Every row comes from one small tree of marks. The marks that hang from a mark follow it in brackets, in the order of their numbers. Every link used is in the known rows. Which tree was each row made from?
Known rows:
Q_728[Q_535[Q_167 Q_930] Q_990]: [ 1.63  3.13 -0.64  1.21 -0.14  0.60  0.71  3.29 -0.14 -0.68 -1.02 -0.03
  0.95  0.00 -0.10 -0.02 -1.33  0.81  0.56 -0.74  0.92 -3.50 -0.03  1.36
 -1.72  1.30]
Q_177[Q_236[Q_139[Q_417 Q_943[Q_92]] Q_535[Q_167]]]: [ 0.82 -0.54  2.80 -0.39  0.14 -2.65  0.69 -1.11  1.30 -0.01 -0.32  2.32
  0.35 -0.29  0.26 -0.23 -0.12  0.20  0.56  3.02  3.52  0.26  3.76  3.25
 -2.78 -0.31]
Q_990[Q_167[Q_535[Q_236[Q_177] Q_930]] Q_728]: [-0.97  4.18 -2.09  0.19  2.59  2.86  0.73  2.12  0.77 -1.26 -2.30  0.67
  1.70  3.90 -1.91  2.52 -0.02 -1.12  1.45  1.31 -1.50 -0.72 -3.71 -0.86
 -1.05  0.35]
Q_990[Q_167[Q_535] Q_728]: [ 0.43  5.00 -1.18 -0.35  0.69  1.16  0.92  2.87  0.85 -1.19 -2.05  2.64
  3.23  1.71  0.09  0.91 -0.21 -0.49  4.12 -3.59 -0.30 -2.57 -2.39 -3.56
  0.28 -0.59]
Q_167[Q_535[Q_728 Q_930]]: [-0.25  2.68 -0.51  0.73 -0.49  2.45  0.57  0.00 -2.14  0.10 -1.03 -0.19
  2.31  0.19  2.11  3.36  0.41 -1.66  1.88  0.12 -2.20 -2.03 -2.40 -0.44
  0.37 -0.80]
Q_139[Q_236]: [ 0.23  2.40  1.79  0.09 -1.25  0.13  1.77 -0.44  0.13  2.13 -2.46  0.78
 -0.62  1.00  2.41  0.16 -0.94 -1.03  0.23  0.21  1.64 -1.44  0.09 -1.32
 -0.56 -1.06]
Q_990[Q_728]: [ 1.20  3.79  0.06  0.87  0.01  0.38  1.53  1.39  0.00  0.73 -4.41  0.52
  2.38  0.50  1.44 -0.17 -0.42 -1.51  2.08 -1.82  0.36 -1.79 -0.50 -3.10
 -1.31 -0.68]
Q_139[Q_236[Q_177 Q_535[Q_167[Q_990] Q_728]] Q_943]: [-1.65  0.83 -3.84 -1.81  2.22 -0.06 -1.03  0.34 -0.14 -2.62 -1.36 -0.85
  0.40  2.86 -0.06  1.95  1.69 -0.17  0.54  2.82  1.85 -2.76 -0.71  3.28
 -1.57 -2.55]
Q_236[Q_177]: [ 1.01  2.27  0.24  1.19  0.30  1.58  1.66  1.81  0.24  0.16 -3.17  0.85
  1.39 -0.25  0.61  1.68 -1.05 -0.31  0.33  1.23  1.06 -2.51  1.07 -2.93
 -0.84 -2.24]
Q_236[Q_139[Q_417] Q_177 Q_535[Q_167 Q_728]]: [-0.60  1.20 -1.40  2.02  1.67 -0.34 -0.09  2.11  0.15 -2.52 -1.77  0.01
  2.84 -1.50 -2.48  3.46  3.11 -1.34  1.84  1.83  2.54 -0.18  4.02 -0.06
 -1.96 -1.90]
Q_943[Q_139]: [-0.54  3.19  1.55  2.13 -1.27  0.85  1.46  0.80  0.38  1.72 -3.13  1.38
  1.61 -2.03  1.66 -0.43 -0.97 -1.45  0.70 -2.16  1.40  0.24  1.41 -1.45
  0.30 -0.99]
Q_139[Q_236[Q_177 Q_535[Q_930]] Q_417 Q_943[Q_92]]: [ 0.51 -2.98  2.53 -0.61  1.49 -0.98  1.53 -2.76  2.46 -0.01 -0.80 -1.35
 -2.81 -0.45  3.18  0.57 -0.68 -2.13 -0.74  6.87  0.45 -1.62  3.59  3.39
 -2.97  0.44]
Q_728[Q_990[Q_167[Q_535]]]: [ 0.17  2.23 -0.13 -0.37  0.42  0.40  0.88  2.66  1.84 -0.93 -0.18  2.76
  1.97  0.49  0.65  0.71 -1.26  1.65  2.21 -3.04  0.70 -5.65 -1.20 -2.70
  0.37 -1.11]
Q_728[Q_535[Q_167 Q_236[Q_177] Q_930] Q_990]: [ 0.48  1.98 -1.81  0.87  1.85  1.98  0.58  3.25  0.41 -1.37 -1.65 -0.61
  0.24  2.19 -1.98  0.56 -0.69  1.00 -1.51  2.63  1.44 -2.45 -0.62  1.85
 -3.04  1.19]
Q_236[Q_139[Q_417 Q_943[Q_92]] Q_177 Q_535[Q_167]]: [ 0.70 -0.67  1.47  0.60  0.96 -0.98  1.28 -0.14  2.42 -1.60 -1.07  0.65
  0.83 -2.17 -0.98 -0.01 -0.02 -0.73  1.01  4.16  2.94 -0.26  5.62  2.07
 -2.96 -1.39]
Q_177[Q_236[Q_139[Q_417 Q_943[Q_92]] Q_535]]: [ 0.31 -2.46  4.14 -0.70  0.41 -3.11  1.21 -2.78  1.73  0.55 -0.61  2.67
 -0.28 -1.20  2.47 -0.77 -0.25 -0.63  0.33  2.96  2.15 -0.75  4.23  1.72
 -1.92  0.04]
Q_167[Q_535[Q_236 Q_728 Q_930] Q_990]: [-2.31  1.70 -1.87 -0.28  0.65  1.85 -0.91 -1.14 -1.84  1.01 -1.15 -0.66
  1.67  2.24  1.66  2.84  1.04 -0.61  0.50  0.72 -2.54 -3.15 -5.46  2.64
 -0.03 -0.69]
Q_92[Q_943[Q_139[Q_236[Q_535] Q_417]]]: [-0.36 -1.17  2.03  2.04  0.27 -2.48  0.77 -0.62  1.36 -0.56 -2.48  1.82
 -0.52 -1.39  3.44 -1.87  1.84 -1.46  0.72 -0.59  2.43  1.37  4.32  1.53
 -0.36  0.05]
Q_236[Q_177 Q_535[Q_167]]: [ 2.18  3.01 -1.46  1.22  0.88  1.62  0.96  4.07 -0.78 -3.20 -1.06  1.43
  2.84  0.54 -2.19  3.52  0.05  0.42  1.05  1.78  2.63 -2.17  1.77 -1.74
 -1.18 -1.86]
Q_92[Q_943[Q_139[Q_236[Q_535[Q_167 Q_930]]]]]: [ 0.24  2.23 -0.07  2.14 -0.17  0.66  1.03  1.04 -0.95 -0.79 -2.36  0.70
 -0.48  0.79  0.25  0.24  0.95 -1.19  0.50  0.06  1.69  3.30  1.78  4.24
 -0.86  0.36]
Q_167[Q_535[Q_236[Q_177] Q_728 Q_930] Q_990]: [-2.44  1.10 -2.95  0.04  2.13  3.22 -1.03 -0.18 -1.46 -0.12 -1.53 -0.89
  1.08  2.37  0.26  3.36  1.55 -0.32 -0.61  2.89 -2.58 -3.39 -4.79  2.01
 -0.73 -1.66]
Q_535[Q_236]: [-0.06  2.98  0.79  0.72 -1.17  0.49  1.73 -0.05  0.07  1.61 -2.76  0.65
  1.75  1.56  1.32  0.84 -1.03 -0.75 -0.02  0.66  1.65 -0.53 -0.75 -1.22
 -0.61 -0.38]
Q_92[Q_943[Q_139[Q_236 Q_417]]]: [-1.09  0.12  2.46  2.02 -0.82 -2.16  0.89 -1.35  1.78  2.09 -4.74  0.68
 -1.53 -1.12  3.66 -3.33  1.14 -1.48 -0.03 -0.90  2.00  1.94  3.18  1.62
 -1.05 -0.90]
Q_943[Q_92 Q_139[Q_236 Q_417]]: [-0.77 -0.02  3.90  0.20 -0.81 -0.63  1.59 -2.19  2.35  3.69 -3.54 -0.37
 -2.34 -2.28  3.16 -2.59 -0.95 -1.77 -0.23  0.64  2.00  0.14  2.72  1.31
 -2.60 -0.21]
Q_728[Q_535[Q_236[Q_139[Q_417 Q_943]]] Q_990[Q_167]]: [-3.09 -0.15  1.04  0.05  0.43 -4.25  0.51 -0.65  5.21 -0.18 -1.44  1.88
  0.49 -0.07  0.93 -3.90 -0.38 -0.39  0.44 -0.77  2.96 -1.04  3.00  1.70
 -0.72  2.25]

Write each row's tree:
[ 0.23  0.93  0.84  2.07  1.37  1.13  1.61  1.61  0.06 -2.04 -1.11  2.76
  2.10 -1.94 -1.03  2.11  0.60 -1.02  0.64  1.03  1.84 -1.32  3.87 -2.44
 -0.19 -1.60] => Q_236[Q_139 Q_177 Q_535]
[-0.14  0.53  3.14 -0.25 -1.13 -0.03  2.72 -2.52  1.55  2.47 -3.27  1.03
  0.54 -1.80  2.04 -2.05 -2.24 -1.48  0.79  0.89  1.19 -0.11  2.92  0.58
 -1.42 -0.83] => Q_236[Q_139[Q_943[Q_92]]]
[-1.23 -0.38  1.52  1.61  1.09 -1.91 -0.37 -1.34 -1.03 -0.01 -0.84  0.83
  0.83 -0.65  1.13  3.27  2.52 -1.94  0.63  2.01  0.18 -0.01  2.08  1.90
 -0.72  0.42] => Q_177[Q_236[Q_139[Q_417] Q_535[Q_728 Q_930]]]
[-1.60 -0.87  4.06  0.76 -0.98 -1.68  1.98 -4.72  2.71  3.84 -2.70 -1.49
 -1.20 -1.03  2.51 -2.02 -1.40 -2.62 -0.64  4.42  0.43  2.03  2.61  4.45
 -2.28  1.19] => Q_535[Q_236[Q_139[Q_417 Q_943[Q_92]]] Q_930]
[-2.59  1.39 -2.66  1.67  2.19  1.91  0.36  0.67  0.02  0.60 -3.91 -2.61
  0.52  2.08 -3.64  2.01  1.25 -1.01 -1.20  2.55  0.80  0.22 -0.56  2.75
 -3.37 -0.89] => Q_535[Q_167 Q_236[Q_139 Q_177] Q_728[Q_990] Q_930]
[ 1.20  4.50 -1.02 -0.02 -0.38  0.55 -0.27  3.56 -0.55 -0.74 -1.68  1.74
  2.34  0.34  0.05 -0.28 -0.59  1.69  1.23 -2.03  1.72 -4.51 -1.35  0.76
 -0.63 -0.78] => Q_728[Q_535[Q_167[Q_990]]]
[ 0.19  2.99 -0.77  0.66  1.22  1.47 -0.27  0.90 -1.20  0.58 -1.58  0.56
  1.64  0.92  2.16  0.68  0.18 -0.44  2.15 -1.59 -3.16 -4.71 -4.38  0.83
 -0.16 -0.87] => Q_167[Q_535[Q_930] Q_990[Q_728]]
[-0.81  2.37 -2.24  0.02  3.05  1.73 -0.20  1.44 -0.09 -0.60 -3.49 -0.42
  0.63  2.48 -0.18 -0.29  0.38 -0.77 -0.54  1.70 -1.48 -3.02 -3.29  1.82
 -2.17  1.25] => Q_167[Q_990[Q_728[Q_535[Q_236[Q_177] Q_930]]]]
[-0.73  3.90 -0.18 -0.39 -0.48  1.08  1.11  1.56  0.85 -0.12 -0.47  2.83
  2.79  2.52 -0.04  1.76 -0.97  0.30  1.49 -0.88  1.11 -1.35 -2.51 -2.07
  1.07 -0.26] => Q_990[Q_167[Q_535[Q_236]]]
[ 1.29  4.02  0.06  0.99  0.41  1.16  1.24  1.80 -0.51 -0.23 -2.94  0.27
  1.83  0.11  1.56 -0.49 -0.45 -1.90  1.94 -1.09 -1.08 -1.53 -0.74 -0.82
 -1.10  2.22] => Q_990[Q_728[Q_535[Q_930]]]
[-1.23 -0.66  1.45  2.25  0.83 -0.99  0.92 -0.38  2.31  0.83 -5.17  0.52
 -2.15 -1.01  2.54 -2.78  1.30 -1.16 -0.81  1.18  1.97  1.77  3.70  0.96
 -1.83 -1.76] => Q_92[Q_943[Q_139[Q_236[Q_177] Q_417]]]
[-1.18 -1.37 -1.34  1.73  3.28  1.39  0.72  0.44 -0.20 -1.92 -1.87 -0.72
  1.14 -1.38 -1.09  3.32  1.67 -1.67  0.04  1.62 -0.27 -2.94  2.57  0.25
 -1.40 -0.64] => Q_236[Q_139 Q_177 Q_535[Q_728[Q_990] Q_930]]
[-1.00 -0.96  3.47 -0.58 -0.89 -2.21  1.63 -2.98  3.41  1.73 -1.97  1.08
  0.12 -1.52  2.62 -3.90 -1.16 -1.65 -0.05  2.57  2.28  0.87  3.58  2.21
 -2.21  2.14] => Q_728[Q_535[Q_236[Q_139[Q_417 Q_943[Q_92]]]]]
[ 0.62  4.86 -2.64  0.85  1.89  2.51  0.76  3.35 -0.41 -1.57 -3.27 -0.73
  1.80  3.44 -2.72  0.53  0.25 -1.21  0.39  2.30  0.42  0.58 -2.06  1.08
 -3.13  1.75] => Q_990[Q_728[Q_535[Q_167 Q_236[Q_177] Q_930]]]
[-3.83  1.14 -2.37  0.41  2.98  1.41  0.40  0.20  1.97  0.53 -4.15 -1.75
  0.24  2.22 -3.10  2.24  0.65 -0.98 -0.73  1.25  0.24 -0.70 -0.79  1.39
 -1.90 -0.10] => Q_535[Q_236[Q_139 Q_177] Q_728[Q_990[Q_167]] Q_930]
[ 0.05  0.59  3.54  0.90 -1.05 -0.29  1.55 -0.92  2.23  2.85 -3.58  0.02
  0.14 -3.71  2.58 -1.87 -1.36 -1.38  0.67 -0.15  1.60 -0.63  2.98  0.19
 -2.19 -0.50] => Q_943[Q_92 Q_139[Q_417]]
[-2.97 -2.07  0.57 -0.60  1.17 -0.90  0.98 -3.78  2.84  1.65 -4.42 -1.92
  0.16 -0.37  0.75 -0.82  0.53 -2.52 -0.57  4.92  1.26  1.17  2.81  2.00
 -3.49 -1.00] => Q_535[Q_236[Q_139[Q_417 Q_943[Q_92]] Q_177] Q_728]
[ 0.88 -2.25  3.14 -1.53 -0.33 -2.91  1.74 -2.98  2.58  0.27 -0.64  0.18
 -1.39 -0.64  4.57 -1.04 -0.71 -1.45  0.47  3.72  2.10 -1.96  3.63  1.68
 -2.04  0.53] => Q_139[Q_236[Q_535] Q_417 Q_943[Q_92]]
[ 0.69 -0.80  1.21  1.06  1.42 -1.38  0.54  0.48  1.41 -1.49 -0.70  0.86
 -0.48 -0.63  1.64  1.78  1.20 -0.79 -0.09  3.30  2.10 -2.69  3.70 -1.23
 -1.29 -1.05] => Q_139[Q_236[Q_177 Q_535] Q_417]
[-0.97  0.68 -1.18  1.20  2.06  1.48  0.85  1.00 -0.75 -2.39 -2.19  1.29
  3.08 -1.45 -1.25  3.45  2.02 -1.95  1.34  0.96  1.24 -0.95  2.95 -2.26
 -0.71 -1.77] => Q_236[Q_139 Q_177 Q_535[Q_728]]
[-0.79  3.08 -1.47  1.35  1.26 -0.82 -0.17  0.40 -0.36 -1.16 -1.67  0.17
  2.08  0.85 -0.51 -0.10  0.87 -1.68  2.30 -0.31 -0.01 -0.85 -0.10  4.74
 -0.74 -0.32] => Q_236[Q_139[Q_943] Q_535[Q_167[Q_990[Q_728]] Q_930]]
[-3.60  1.36 -1.09  0.66  0.65  1.70 -0.62 -1.81 -1.70  1.60 -1.17  0.08
  1.44  1.15  0.54  1.96  1.68 -1.21  0.49  0.14 -2.14 -1.47 -4.04  3.19
  0.28 -0.81] => Q_167[Q_535[Q_236[Q_139] Q_728 Q_930] Q_990]
[-0.58  0.60  2.25  3.05  0.45 -0.60  1.08  0.44  1.82  1.10 -3.09  0.74
  0.57 -2.65  0.43  0.22  0.46 -1.13  0.35  1.38  1.79 -0.95  4.33 -1.54
 -1.07 -2.17] => Q_236[Q_139[Q_417] Q_177]
[-0.48  0.63 -0.49 -1.35  2.18  2.37  0.10  1.14  0.43 -0.77 -1.93  0.77
 -1.37 -0.01 -1.60  0.26 -0.02  0.53 -0.57  1.68  2.40 -2.36  0.47  3.43
 -3.10 -1.82] => Q_943[Q_92 Q_139[Q_236[Q_177 Q_535[Q_167[Q_990]]]]]
[ 0.24  4.07 -1.18  1.84  0.18  2.41  0.99  1.90 -0.61  0.57 -2.81 -1.35
  0.77  2.88 -2.38  2.99 -0.79 -0.48 -1.17  4.10  1.03  0.81 -1.34  1.62
 -2.07 -0.62] => Q_535[Q_167 Q_236[Q_177] Q_930]
[-0.01  3.85 -1.42  1.69  1.68  0.51 -0.25  1.96 -1.54 -1.04 -2.11  0.19
  2.21  0.41 -2.01  1.47  1.30 -1.07  2.33 -1.49 -0.11 -1.74 -0.75  3.27
 -1.16 -0.35] => Q_236[Q_139 Q_535[Q_167[Q_990[Q_728]] Q_930]]
[-0.40  0.73  3.59  1.81 -0.40 -2.58  0.41 -0.54  0.62  2.45 -2.25  2.52
 -0.04 -0.68  1.78 -0.17  0.38 -0.21  0.16  0.39  1.78 -0.43  2.31 -0.45
 -0.88 -1.19] => Q_177[Q_236[Q_139[Q_417]]]
[-2.21  1.49  0.29  0.31  0.91  0.19  1.10  0.85  1.98  0.12 -0.60  3.12
  1.53  1.15 -1.17 -0.12 -0.38  0.72  0.79 -2.36  1.61 -2.22 -0.86 -0.98
  0.38 -0.27] => Q_728[Q_990[Q_167[Q_535[Q_236[Q_139]]]]]
[-2.92 -0.99 -1.81  0.60  2.69  1.77  0.44 -0.07  0.37 -0.74 -1.95  0.97
  1.54  0.69 -0.94  1.02  1.75 -0.27 -0.52  0.70  0.13 -2.44 -0.53 -1.28
 -1.73 -1.90] => Q_167[Q_535[Q_236[Q_139 Q_177] Q_728[Q_990]]]
[-0.21 -1.99  2.61 -1.30  0.40 -1.33  1.67 -2.74  3.38  1.94 -3.27 -1.14
 -2.90 -0.18  3.62 -1.92 -1.30 -1.35 -0.78  5.25  1.66 -1.74  2.97  1.26
 -3.42 -1.40] => Q_139[Q_236[Q_177] Q_417 Q_943[Q_92]]
[ 0.12 -0.48  1.90  2.86  1.29 -1.06  0.93  0.87  1.26 -1.69 -0.95  1.77
  1.66 -3.12 -0.06  1.63  1.38 -1.14  0.81  1.92  2.11 -1.60  5.47 -1.75
 -0.58 -1.53] => Q_236[Q_139[Q_417] Q_177 Q_535]
[ 0.73 -3.06  2.17 -1.39  1.33 -1.59  1.70 -2.07  2.98 -0.77 -1.03  0.02
 -1.75 -0.52  3.11 -0.37 -0.45 -1.24 -0.45  5.61  2.11 -2.19  4.23  1.11
 -3.00 -0.37] => Q_139[Q_236[Q_177 Q_535] Q_417 Q_943[Q_92]]
[-1.81  1.90  0.91  2.74  0.72  1.99  1.65 -0.50 -0.06  1.88 -3.00 -0.01
  0.22  0.47 -1.02  1.47 -0.45 -1.97 -1.55  3.48  0.22  1.58  0.74  0.93
 -1.05 -0.46] => Q_535[Q_236[Q_139 Q_177] Q_930]
[ 1.35  2.68 -1.97  1.39  1.77  1.89 -0.54  3.17 -1.22 -2.18 -0.71 -0.19
  1.48  0.88 -2.03  3.78  0.22  0.74  0.27  2.29  0.31 -4.26 -0.72  2.63
 -1.04 -1.70] => Q_236[Q_177 Q_535[Q_167[Q_990] Q_930]]
